(in the rows, 128 means zero)
Known rows, with every step that occurs:
rupun > nerof: [113 137 147  86 105 154 135 104 101 112 113 144 106 157 129  91 128  85
 156 126 132 124 125 136  99 148 110 177 166 113  83 129 146 138 132 153]
zivokot > kufo > birilid > suzu: [115 139 141  81 136  99 122 126  91  90 148 123 102 137 166 123 111 141
 171 109 123 114 121 116  71 181 111 173 154  99 127 138 136 144 138 125]
rupun > nerof > dubu: [115 139 167  93 117 162 144 117 125 117  71 116 109 161 124  81 135  95
 170 128 138 139 126 139 108 160  97 180 149 113  73 126 151 134 130 177]
rupun > nerof > dubu > suzu: [117 134 163 102 119 172 131 122  97 120  64 119 108 164 121  70 146  96
 162 133 131 140 138 132 108 163  96 176 155 109  77 133 151 137 132 189]
fezi > suzu: [114 125  99  82 106 166 103 105  88  85 154 102 110 155 126  96 126 127
 118 113 126 131 142 125  89 176 101 171 102  95  98 157 133 117 131 163]
tidi > dubu > nerof > rupun > zepit: [114 133 100  97 117 178 165 129 113  86  98  75  81 145  96  94 141 101
 183 133 160 122 138 140  92 154 109 182 120 104  49 132 153 128 131 148]
zivokot > kufo: [118 139 123  87 122 104 130 125 151  98 142 161 117 137 165 111 122 118
 165 112 128 125 119 120  72 156 106 179 146 112  97 139 145 142 141 131]
nerof > rupun: [107 127 138  83 113 169 141  91  91 108 106  95  96 134 132 100 137 104
 162 122 152 138 134 127 136 128 133 167 150 106  71 141 153 137 127 144]
zepit > rupun > nerof > dubu > kufo > birilid > suzu > nitun: [113 152 151  82 122 173 141  95  45 119  91  93  89 164 128  92 134 109
 161 140 145 118 118 142  56 159  84 186 162 118  82 122 132 125 128 174]
birilid > kufo > dubu > suzu: [125 130 103  89 117 121 125 141 129 100 174 159 110 155 142 125 155 112
 143 117 141 130 120 128  98 153  94 153 170 102  86 146 150 129 155 125]
guzopel > rupun > nerof > dubu > kufo: [111 132 167  91 118 173 148  89  82 113  85 107 101 146 122  69 137  97
 187 136 144 146 108 135 114 139 100 177 162 111  59 130 146 141 128 175]
suzu > dubu > guzopel > rupun: [116 101 137 112 118 167 155 134 118  95 120 100  89 151 135  82 141  89
 169 107 143 140 167 144 103 127 107 161 142 102  61 139 148 137 119 146]
fezi > suzu > birilid > kufo: [119 112 105  83 104 151  82 102  67  88 166  92 113 161 142 111 131 147
 115 105 136 114 115 135  50 175  79 174 109  92 105 155 122 111 138 154]
birilid > suzu > nitun: [112 134 107 105 123 156 100  96  70  72 203  62  91 145 175 111 126 131
 118 117 143 126 132 125  39 166 112 161 145  89 116 147 127 109 137 140]
palak > kufo: [120 147  89  80  97 139 130 108  82  88 124 141 112 149 151 115 134 145
 148 131 120 117  76  98  93 169 129 183 112 111 110 147 145 148 155 115]
fezi > suzu > birilid > kufo > dubu: [120 115 102  78 109 156  90 104  82  86 176  94 116 161 144 113 128 147
 111 108 139 116 120 137  52 171  69 170 121  88  97 155 127 109 142 145]
rupun > nerof > dubu > kufo > birilid > suzu: [117 146 173  91 126 158 132 117  76 107  80 102 100 162 128  87 125 111
 179 128 130 133 112 122  93 184 103 182 133 111  90 135 143 130 132 169]
vuvoged > kufo: [123 123 123 104 115 117 134 120 112 101 110 179 107 141 154 124 135 118
 142 118 122 149 108 116  86 185 149 163 122 113  75 144 141 142 133 128]
suzu > birilid: [116 125 107  93 116 153  98 110  80 102 135  79 106 147 157 124 121 136
 135 107 148 113 109 106  68 145  82 185 140  94 104 146 138 116 139 118]
birilid > suzu > dubu > nerof: [114 120 122 102 124 154 130 127  96  68 165  75  82 155 160  99 129  99
 143 110 147 134 160 137  68 154 111 153 137  89  93 143 134 124 130 142]
fezi > suzu > birilid > kufo > palak: [118 114 110  83 104 148  87 101  66  99 160  92 115 154 153 121 132 161
 114 101 136 109 118 139  50 175  78 169 104  96 104 159 117 120 140 148]
birilid > kufo: [122 133 113  93 103 100 122 132 124 100 159 152 106 151 139 131 150 111
 160 105 140 127  99 130  93 158 114 164 141 115  98 137 140 132 145 133]
palak > kufo > birilid > suzu > fezi: [117 150 104  67 110 143 118 102  21  78 121  96  95 147 155 124 121 172
 149 124 120 107  88 106  88 193 131 177 120  94 137 148 136 151 155 103]
palak > kufo > birilid: [119 147 104  76 108 135 129 115  36  90 114 118 105 149 141 125 125 165
 161 125 114 104  73  91 107 186 130 184 116 105 132 145 141 152 150 105]
palak > kufo > birilid > suzu: [117 148 107  73 112 135 123 107  24  81 131 103  97 150 152 126 121 168
 155 128 115 106  79  95  92 192 132 177 121  99 139 146 136 150 152 108]
zepit > rupun: [110 150 101  74 109 158 144 105  92 119 110 121  91 151 125 111 136  96
 147 131 149 123 133 129  88 130  93 181 161 118  80 128 142 129 132 147]
nerof > dubu > kufo > vuvoged: [123 156 127 109 129 144 131 146 121 111  71  98 114 152 140 100 136 138
 182 109 131 150  98  85 120 189  92 194  93 109  86 156 147 115 133 162]
dubu > guzopel: [110 133 134 121 110 169 136 129 137 104  94 107  93 148 114 101 130  95
 162 129 139 124 151 126 109 163 123 179 139 107  78 140 151 126 124 132]
dubu > guzopel > rupun > zepit: [101 121 150 114 114 192 160  97  95 115 104  87  88 134 109  93 143  86
 174 143 154 127 149 150 123 131 128 177 170 101  60 129 150 132 118 142]
suzu > dubu > nerof > rupun: [117 103 136 111 116 170 156 137 115  87 117  95  91 154 135  84 145  83
 170 103 154 134 157 144 107 124 113 161 133 100  57 138 146 135 120 144]
zepit > rupun > nerof > dubu > kufo > birilid: [113 155 150  75 118 167 151 106  64 129  62 115  92 164 113  94 135  98
 174 139 143 121 118 135  85 153  85 190 158 124  75 121 141 133 128 171]
guzopel > rupun > zepit: [101 121 128  84 119 177 159  79  56 113 149  91  96 123 131 102 149  96
 165 134 158 137 124 144 132 105 120 172 180  97  70 128 146 134 126 145]

Rows:
[122 155  87  87  94 126 133 110  74 104 118 150 120 150 163 115 136 158
 155 120 110 111  67  93 110 180 116 192 129 107 117 150 138 148 150 119] => palak > kufo > vuvoged
[114 106 121  82 110 180 109  90  62  91 166  73 110 156 133 107 139 134
 121 118 156 110 123 158  63 155  82 171 133  85  80 148 127 109 135 148] => fezi > suzu > birilid > kufo > dubu > nerof > rupun > zepit
[114 131 126  78 115 159 146 101   4  81 126  82  91 148 148 116 135 153
 166 131 131 103  92 122  97 169 141 173 129  95 118 138 136 152 143 113] => palak > kufo > birilid > suzu > dubu > nerof > rupun > zepit
[122 136 106  80 114 112 137 137 156  97 180 156 111 151 144 135 144 111
 151 112 148 129 109 134  97 149  95 156 165 107  83 138 150 126 154 114] => birilid > kufo > dubu
[118 140  90 102 117 160 147 147 150  87  92  94  83 153  99  98 127 114
 176 128 139 127 151 121  78 181  99 184 107 110  64 142 156 125 135 142] => tidi > dubu > guzopel
[116 139 145  82 112 165 138 103  70 135  69 121  96 169 122  90 153  98
 156 140 151 119 124 153  66 141  70 184 181 120  71 119 138 134 133 182] => zepit > rupun > nerof > dubu > suzu > birilid > kufo
[119 113 110  88 108 164  94 108  87  84 166  89 114 164 135 108 130 139
 116 112 144 111 120 143  50 173  70 172 122  86  91 152 125 108 140 145] => fezi > suzu > birilid > kufo > dubu > nerof
[110 142 128  73 130 149 107 116  31  84 130  55  79 140 143 128 111 147
 149 105 136 119 143 120 104 186 117 166 148  80 134 145 135 131 136 114] => kufo > birilid > suzu > fezi
[120 125 140  91 128 121 121 115  51  90 108 134  90 140 158 133 122 145
 143 111 123 139 120 124  83 209 152 157 131  95 102 145 132 145 133 115] => vuvoged > kufo > birilid > suzu > fezi
[109 120 165  89 134 155 132 119  26  91 129  62  75 150 136 105 118 122
 172 112 132 118 149 133 103 171 114 160 163  88 114 133 135 140 121 137] => kufo > birilid > suzu > dubu > guzopel > rupun > nerof
[121 137 112  77 134 133 129 129 154  95 148 164 118 139 170 103 127 121
 143 121 134 130 148 128  73 151  86 168 174  94  83 151 153 140 155 119] => zivokot > kufo > dubu > suzu > fezi
[120 108 120 115 116 158 149 153 125  83 133 107  95 158 139  91 142  85
 163 100 146 131 154 135  94 134 104 165 125 101  69 139 143 130 124 138] => suzu > dubu > nerof
[110 149 131  71 104 165 150  92  83 128  95 139  93 160 120  96 136  79
 152 140 145 117 131 149  80 129  91 184 183 123  71 117 141 137 129 162] => zepit > rupun > nerof
[115 135 100 100 117 168 154 133 134  89  89  85  79 147  96  87 129 111
 184 133 144 131 147 130  84 168  97 181 123 108  54 138 154 132 132 150] => tidi > dubu > guzopel > rupun
[110 131 164 119 127 183 153 129 148 113  43  63  97 147 112  78 143 113
 187 131 154 153 143 132 128 165  99 179 130 105  60 133 156 128 123 174] => nerof > dubu > guzopel > rupun
[111 144 106  74 117 160 104  96  87  74 147  71  83 140 164 112 120 124
 122 114 150 137 159 140  73 164 115 160 145  81 106 151 136 123 146 128] => birilid > suzu > fezi
[113 147 139  74 111 185 143  98  77 130  53 116  92 163 117  79 149  91
 151 142 150 129 149 157  83 140  80 183 177 115  64 123 144 137 132 182] => zepit > rupun > nerof > dubu > suzu > fezi
[114 100 136 108 119 179 165 130  97  91 127  89  91 149 136  89 152  79
 169 107 160 131 158 154 110 114 118 163 140  98  55 134 146 133 118 143] => suzu > dubu > nerof > rupun > zepit
[116 116 101  84 108 173  85  97  64  87 154  75 112 157 141 103 120 146
 109 109 134 118 129 124  58 172  79 179 106  87 104 158 126 109 133 154] => fezi > suzu > birilid
[121 150  83  67 109 150 146 111 113  86 147 144 117 150 156 118 127 144
 139 138 128 119  85 102  97 160 109 175 135 103  95 149 154 143 164  95] => palak > kufo > dubu
[117 118 140 100 128 156 170 112 125 100 118 162 106 139 145 120 141 101
 146 137 148 143 120 144 100 161 142 157 159 101  39 136 150 138 133 111] => vuvoged > kufo > dubu > nerof > rupun > zepit
[109 113 134  96 127 170 144 110  73  76 164  62  79 148 159 100 139  94
 148 117 158 133 164 153  80 134 122 152 148  87  83 138 136 125 125 145] => birilid > suzu > dubu > nerof > rupun > zepit
[113 125 139  93 135 145 125 138  36  80 142  57  78 151 140 119 118 130
 164 102 134 116 144 117 100 178 114 161 143  85 125 139 134 132 126 125] => kufo > birilid > suzu > dubu > nerof
[118 135 160  95 117 180 127 116  96 116  55 113 105 161 124  68 146 100
 157 129 136 141 147 143 104 163  95 176 155 104  75 136 151 137 135 184] => rupun > nerof > dubu > suzu > fezi
[118 130 142  80 139  98 127 133  89  86 153 122 100 141 172 118 113 138
 172 102 123 117 130 122  66 175 107 169 150  99 122 138 136 145 136 127] => zivokot > kufo > birilid > suzu > dubu
[104 123 148 113 112 196 162 101  87 103 101  81  91 138 110  96 150  77
 173 136 170 118 133 152 128 125 136 177 158  98  56 127 147 130 119 139] => dubu > nerof > rupun > zepit
